Each row was made from one path, in order. Every step used is in the known rows, and no mark comes twice. Write each row's path.
Known rows:
firu dugu: [ -5.5 -13.1 -43.0  -6.6 -24.2   6.0 -29.9  17.0  15.2 -16.4   6.1 -36.7
 -31.4  19.6  -3.9  22.8   5.3  11.6  36.4 -11.6 -20.1   1.8 -22.5  -1.2]
muzozi sivab samit fimu: [ 12.9   5.2  29.6   0.0 -26.7   8.2 -28.3  34.5 -21.1 -18.9  -1.2  -7.1
  -3.8  42.5  -4.6  29.4  31.2 -17.8  23.5  41.4  -0.3  29.3 -25.9  27.0]
mika dugu bupu fimu: [ -2.5 -19.9  20.2 -28.0  -1.8  33.9  13.2  -2.9  56.5  13.3 -14.3 -37.0
   8.2  19.5   7.8 -61.7 -18.5  -8.8 -39.8   9.8 -34.6  -9.5  11.1  24.1]
sivab bupu dugu: [-22.7  20.9  -9.1  24.7  15.9  22.2  -0.8   1.1 -13.5 -31.5  13.2  23.5
   6.4  27.9   8.2  -4.2   0.6  19.6 -22.7  23.5  25.5   7.5  -7.3  42.5]
fimu bupu dugu: [-26.1  11.3 -31.6  12.9  16.0  30.5   4.7 -29.7   2.4  -9.6  17.9  48.8
   6.3 -18.0 -22.2  -6.0   0.1   4.3 -55.8 -23.5  -8.0   2.9  10.4  30.5]
lumeg firu dugu samit fimu bupu sivab: [ 19.5  -9.6 -20.1   1.9 -10.9 -18.6   8.4 -13.9 -14.0   5.7   7.2  -4.9
  -6.0 -19.5  -9.3   2.0 -12.9  -8.4  17.5 -12.3 -16.8   7.3   2.0  -8.3]
firu lumeg: [-22.9   5.7 -17.8   2.3 -13.3  -2.3 -14.6  24.8  -4.2  11.2  -3.1 -31.3
  -1.7  27.5  23.5   0.3 -19.4  40.6  16.6 -21.3 -37.5  27.4 -10.2 -31.1]
samit fimu bupu dugu mika: [-13.2  18.9 -13.3   9.2  45.3   5.1  10.7 -13.9  -3.5   8.4   3.2  49.6
   7.6   9.1  15.4   2.7  35.5  37.3 -33.2  11.4  13.2   5.1  -8.2  10.2]
mika dugu samit fimu bupu sivab muzozi: [  5.0  15.9   6.2  12.5  33.8 -32.9   7.8 -30.9  -5.2   3.5  -3.5   8.5
  11.5 -45.7  21.2 -18.6  -3.7 -36.5  34.0 -21.4  22.7 -37.1  15.6  -3.4]
dugu samit fimu bupu sivab: [ 20.3  -9.6  20.5  19.6   1.4 -18.3  13.1  -5.3  -5.6  19.8   8.0  10.3
  12.2 -27.6 -10.1   0.7  -3.2  -8.6  -2.0 -12.4   3.6  -8.5  17.4   1.0]
sivab samit fimu bupu dugu mika: [-13.6  20.0   0.0  -9.0  33.2  -3.2   7.5 -27.6  -5.9  -3.3  -2.0  63.9
  -1.4  11.3  15.6   1.0  36.0  26.4 -28.9  29.5  17.4  12.7 -11.0  14.0]
bupu dugu mika: [-29.5   7.8 -27.8  27.6  46.0   1.7   2.0 -15.5 -11.1  -2.0   8.4  42.3
   4.7  35.3  26.3   0.4  27.7  67.3 -20.0  16.0  26.7   1.9 -21.3   4.3]
muzozi sivab: [-18.9  -1.5 -26.7  59.8  -1.5  25.7 -16.3  39.0 -39.5 -16.9   1.0 -15.2
  13.8  26.9 -15.6  45.0  -0.8  13.3  11.9 -22.5   8.8  15.9 -36.4  12.6]
mika dugu samit fimu bupu sivab: [  7.8  -4.7  14.8  11.9  12.4  -7.6  16.9 -13.7   4.3   7.5  11.7   7.3
  11.1 -18.9   7.5 -21.3  -9.0 -19.8   7.5  -0.2  -0.9   0.0  19.9  17.0]
lumeg firu dugu samit: [-17.9 -21.3 -59.3 -23.9 -25.2 -12.5 -19.5  20.0   4.0   2.7  -4.1 -36.0
 -26.0  -6.8  -4.6  19.2 -34.6  37.5  42.0   8.5  -0.2   0.2 -13.3 -58.4]
bupu fimu samit: [-11.1  -2.2  15.8   4.2 -35.9  16.5  -0.2  -2.7  43.1  12.2 -13.2  17.9
  23.9   3.9  -6.2  20.3  24.8   5.9 -72.5 -32.0  -4.8  -4.4  -5.3   3.7]
muzozi sivab bupu: [-13.5  18.3   3.8  47.3   3.0  13.8  -5.3  47.8 -50.9 -28.5 -17.0 -29.0
  12.0  34.4   6.8  46.4  -3.6  -0.8  24.0   7.6  34.3  21.4 -33.9  24.3]
lumeg firu dugu samit fimu: [ 14.0 -10.3 -20.9 -30.7 -26.0  -6.3 -24.5  44.7  15.1   9.7   1.8 -43.9
 -19.4  13.9   3.4  17.4   1.1  17.6  40.3  36.5 -12.9   4.9  -7.2 -33.1]
lumeg firu dugu bupu fimu: [ 15.0 -26.8 -18.4 -38.4 -31.8  21.2   0.5   0.5  38.1  13.3 -20.7 -51.5
 -12.9  16.4 -14.7 -32.1 -23.9   5.0 -28.3  -5.5 -54.2  -3.6  -8.1  -7.1]
muzozi sivab samit fimu bupu dugu: [ -7.7  20.7  -9.7  10.9   0.6  30.9   0.5  -6.0  -9.5 -26.2  11.1  56.5
   5.8 -10.3 -27.7   6.7   5.3 -20.6 -42.0   6.8  -8.2  18.2  -6.6  47.3]
samit fimu bupu: [  8.9   8.6  18.3 -17.6  -3.2  15.9  -7.4   3.6   4.5  18.9  -4.4  -8.8
   1.6 -11.1 -12.9  19.8  33.9 -23.6 -21.8 -15.4 -21.5  10.3  17.1  14.1]
samit fimu bupu dugu: [ -6.9  17.2 -13.5   4.7  13.0  33.5   1.0 -12.1  10.1  -4.7  20.8  40.9
   6.4  -9.7 -18.9  -5.4  16.1  -5.3 -51.8  -3.2 -16.1   5.1  14.3  38.8]
nofa dugu samit: [ -5.8 -26.4 -23.8 -21.4 -18.8  -5.1 -10.9  27.9   7.1   1.7   8.8 -14.1
   1.5   3.8  10.9   1.6 -51.0  24.1  18.6  16.4  18.3 -31.7  25.6 -66.6]
dugu bupu sivab muzozi: [  5.5   3.6  -1.9  23.0  33.7 -32.0   6.8 -30.2 -16.7   9.2  -3.0 -11.7
  -2.6 -27.3   4.8 -17.5  -4.6   0.4  32.5 -42.4  18.8 -36.2   1.3 -27.6]
fimu bupu sivab: [  3.5  -8.4   0.9  32.3   5.2  -8.4  11.1 -35.3 -22.0   6.7  10.0  16.2
  10.0 -13.0 -11.3  -0.1   2.5  -6.3 -12.9 -41.2  -2.9   0.6   8.3  19.6]
nofa dugu samit fimu bupu sivab muzozi: [ 26.0   6.1  -0.5   5.0  14.0 -37.9   6.2 -22.3 -17.2   3.5   0.3  10.2
  11.2 -42.1  13.8  -5.5 -19.0 -34.2  28.9 -29.5  19.8 -54.4  24.7 -32.0]
mika dugu samit fimu: [ -3.1  -3.1  16.7 -19.2   3.7   7.3 -13.0  40.5  31.6  10.9   7.5 -29.4
   1.8  18.8  24.8 -12.1   5.7   5.1  28.4  53.0   4.3   1.1  12.6  -3.4]

Write each row's path:
[ 19.1  15.6   9.7  25.0  23.4 -30.8  -0.8 -34.2 -23.2   6.3  -2.8   8.7
   9.6 -31.3   7.3   1.6  22.5 -32.5  18.7 -43.6  11.5 -33.2   8.3   6.0] -> samit fimu bupu sivab muzozi
[-39.4 -12.0 -12.6 -11.2  11.0   5.3  -4.3  15.4  25.9   2.8   2.9 -17.9
   1.3  -1.3  22.9 -18.5 -27.5  20.5  26.6  28.8  21.3  -6.1  10.6 -21.4] -> mika dugu samit
[ -5.6   6.0  13.6 -29.6   6.4  12.0   3.4  11.7  24.9  19.2  -4.7  -7.6
   2.6 -29.3  -0.4  -2.4   2.5 -25.3  -5.4   8.9  -8.3   2.7  27.4  -1.9] -> mika dugu samit fimu bupu
[  6.2  12.0  10.8  23.8   3.2   8.0  -1.7  68.5  -1.8  -6.0   4.8   3.3
  13.6   4.4  -1.8  19.4 -13.4  12.5   8.0  52.6  28.7  -2.5  -6.6   5.2] -> muzozi sivab bupu dugu samit fimu
[ -8.9  11.2  34.3   2.6 -33.8  11.1   7.6   7.2  31.6   2.2 -25.1  10.4
  24.3   9.1   6.5  25.2  19.4  -3.8 -63.1 -15.8  13.2  -0.1  -7.8  12.4] -> sivab bupu fimu samit
[-24.6  25.2 -23.6  56.7  17.3  30.8   3.2  24.4 -35.0 -44.1  10.3  25.4
  14.5  26.5  -3.3  15.6 -14.2  13.4 -15.7  14.9  28.8  12.7 -27.6  46.4] -> muzozi sivab bupu dugu
[  5.3 -20.5 -41.9   2.4   0.1 -10.5   8.6 -17.9 -10.9  -3.9  10.8 -37.1
 -26.7   8.4  -9.5 -22.2 -26.8  24.2  33.4 -23.1 -25.7  12.1 -15.4 -25.6] -> lumeg firu dugu bupu sivab
[ 22.3  -4.7  19.0  24.6   3.5  -7.0   8.3 -18.7 -13.9   8.8  13.0   7.2
   9.9  -5.0  -7.3  -0.3  18.3 -17.4  -6.9 -22.3 -10.0   3.8  11.6  27.6] -> samit fimu bupu sivab
[-12.5 -13.6  -4.2  14.4  30.3   3.3  21.7 -21.9   7.2  -3.0  16.3 -22.6
  -6.5  13.0  12.8 -52.9 -20.9  10.4  21.3  -5.6  -9.2   7.2   4.8   5.4] -> mika dugu bupu sivab
[-14.3  23.2 -10.1  16.9  34.4   3.7  10.8  -8.2 -22.7 -11.8  -4.9  66.0
   6.1   8.5   6.4  15.9  23.7  22.3 -22.6  22.6  21.1  17.9 -27.1  18.0] -> muzozi sivab samit fimu bupu dugu mika
[  6.9   1.2  19.3 -22.3  -3.9   2.0  -0.2  19.5  14.7  32.0 -10.3  -4.5
   2.7 -39.2 -17.2  20.2   6.9 -14.1 -15.8  -3.8  -3.6  -5.5  25.9 -18.4] -> dugu samit fimu bupu
[  7.4  12.5  24.7 -14.6 -17.6  12.1  -8.6   5.4 -16.4  -4.0 -13.3   9.8
  -1.7 -10.3 -23.5  30.5  23.3 -41.8  -9.8  -0.9 -12.6  25.1  -2.7  22.5] -> muzozi sivab samit fimu bupu
[ 28.6 -13.3   6.7   3.9  -7.7 -15.6  14.9  -5.2  -7.7   6.8  16.0   9.5
  11.7 -15.2   0.7  -9.1 -24.2 -17.9   3.0  -8.5  -2.5 -17.2  27.7 -12.1] -> nofa dugu samit fimu bupu sivab
[ 14.7  -2.5  43.7 -31.8  -3.9  -3.8  -3.1  -4.8  11.8 -13.0   9.8 -12.9
 -16.3  34.5  17.8 -37.2  18.3 -20.2  30.8  54.1 -12.2  25.1   1.5  25.4] -> mika dugu bupu sivab samit fimu
[-12.6  -5.6 -38.9   0.4  16.5 -16.2 -14.4   8.5   1.6  -1.8  -9.5 -13.7
 -24.4  33.6  28.0  27.5  26.9  50.7  36.2   4.3   9.8   1.5 -36.2 -21.7] -> firu dugu mika
[-10.3  -4.2  19.8 -14.8 -26.0  17.5  16.0   2.3  57.8  23.8 -20.3   4.1
  13.0 -16.2 -15.7   4.3   5.5   8.5 -74.5 -34.8 -12.4  -5.3   2.3 -24.0] -> dugu bupu fimu samit
[-25.8  -4.3 -21.9   2.9   8.8   5.9  11.3   1.5  18.1  12.6   5.4  41.2
   7.0 -53.0 -24.5  -1.4 -35.5  23.2 -33.7  -0.5  21.3 -20.0  20.7 -23.8] -> fimu bupu dugu samit
[  7.6   2.2 -20.0 -40.1 -16.7   0.7  -6.8  12.3   7.8  17.5 -11.2 -20.7
 -13.9 -30.9 -17.6  20.7  -2.1 -13.1   4.8  -3.1 -24.6   9.7  10.6 -27.4] -> lumeg firu dugu samit fimu bupu
[ -0.5 -17.0 -20.4 -42.6  -0.4  18.5   4.5  10.4  12.3   0.1   5.9 -44.5
 -18.4  16.4   0.9 -26.5 -38.2  13.4   5.5  -8.5 -20.8 -10.3  23.5 -57.8] -> nofa dugu bupu
[-10.8  15.9  22.9  27.8 -32.4  17.9  10.6  25.6  15.6  -8.8 -27.1  11.6
  32.9   7.6  -2.6  41.9   8.2  -8.9 -56.8 -20.9  16.8   6.1 -24.2  17.4] -> muzozi sivab bupu fimu samit
[  0.5 -17.5  28.4 -15.7 -12.4 -22.1   3.1 -33.1 -11.9 -10.3  -0.5   7.6
 -20.2  10.1  -7.9 -23.8  -6.5   3.0  18.3  15.3   7.5  15.9  -6.3  -4.1] -> dugu bupu sivab samit
[ 8.2  8.5 21.3 -1.9  2.0  1.9 -3.7 50.8 15.9  4.2  7.7  2.2  6.9  5.7
  7.5  3.6 -1.2 16.2  2.4 58.3 25.0 -8.8  8.3  1.0] -> sivab bupu dugu samit fimu
[ 35.4 -11.5  37.3 -39.3 -24.3 -11.0  -5.5   2.7  -0.9 -12.4  12.3 -10.6
 -15.4  38.3  11.2 -25.0   2.1 -18.0  25.8  46.0 -13.3   8.1   8.9  -3.4] -> nofa dugu bupu sivab samit fimu
[ 25.3 -12.9   1.3   9.6  -9.0 -20.8   9.1   1.3   7.0  10.5   7.2   1.9
  -3.8 -32.4 -11.9   4.2 -12.6 -14.6  16.8 -14.0  -7.4 -10.5   9.5  -1.0] -> firu dugu samit fimu bupu sivab
[ 13.7  -3.0  31.2  33.8 -24.8  21.7   0.9  35.6 -10.6 -11.3 -27.4 -23.0
  33.3  39.0   4.6  12.8 -10.2 -17.9 -31.9  13.2   6.8  -3.9 -22.1  54.2] -> muzozi sivab bupu fimu
[  5.7   3.6 -41.2   5.3  20.8 -33.0  -1.1 -37.8 -25.8  -5.1  -4.5 -27.2
 -21.1 -18.1   6.0 -16.5 -12.9   1.8  52.3 -43.0  -1.9 -23.1 -14.2 -36.7] -> lumeg firu dugu bupu sivab muzozi
[ 28.6  -7.6  49.6 -25.1 -15.2 -13.5  -6.9   2.0   0.8  -0.2   5.8  -9.1
 -14.6  26.3   0.8 -15.8  22.4 -10.0  20.8  41.8  -7.5  17.2  -0.8   9.9] -> dugu bupu sivab samit fimu
[ -1.2 -15.7  24.9   2.6 -23.6 -24.0 -13.4 -38.5 -25.5 -21.4   7.9  22.2
  -9.0  30.4   2.7  -6.4  12.1  -1.4  18.6  19.6  15.2  16.9 -13.6  22.7] -> bupu sivab samit
[  9.2   9.5  34.2 -39.5 -19.1   6.1 -11.8 -11.0   0.4   6.6  -9.6   8.0
  -8.1  -8.7 -14.8  15.5  35.5 -37.2 -15.3   6.1 -17.4  20.0  12.9  17.6] -> sivab samit fimu bupu
[ 14.3  -4.5   6.3 -36.7 -13.6   4.8   0.0  20.2  13.3  18.1  -2.3  -5.8
   3.0 -27.3  -6.3  10.7 -12.0 -22.0  -9.5  -0.1  -9.7 -14.5  35.4 -32.3] -> nofa dugu samit fimu bupu
[  2.6  12.8  -3.6  33.0  25.9 -30.4   2.0 -48.6 -31.9   2.6  -5.3  14.9
   8.7 -38.6   3.5   1.3  10.5 -24.6  15.4 -58.7  17.8 -33.6   4.6   0.2] -> fimu bupu sivab muzozi
[ -7.5   8.7  -7.3  16.5  44.6 -22.4   9.9 -38.6  -6.4  -3.9  -0.2 -15.5
  -4.3 -18.5  21.7 -39.8  -7.5 -10.5  41.6 -30.3  14.2 -28.9   2.4 -11.0] -> mika dugu bupu sivab muzozi
[-11.7 -11.6 -57.6 -44.6  -5.6  10.2  -5.5   3.6   8.7   1.7  -6.5 -64.4
 -44.7   5.5 -16.2  -9.1 -22.0  27.8  28.5 -16.3 -40.3  20.8 -14.7 -51.6] -> lumeg firu dugu bupu
[ -0.6  -8.1  25.7  -7.6 -20.6 -22.0  -1.4 -52.8 -25.7 -15.2  -0.9  34.9
  -8.0  -1.9  -8.8  -3.9   8.4 -22.5   0.8  -1.7   6.6  17.9  -2.4  22.6] -> fimu bupu sivab samit
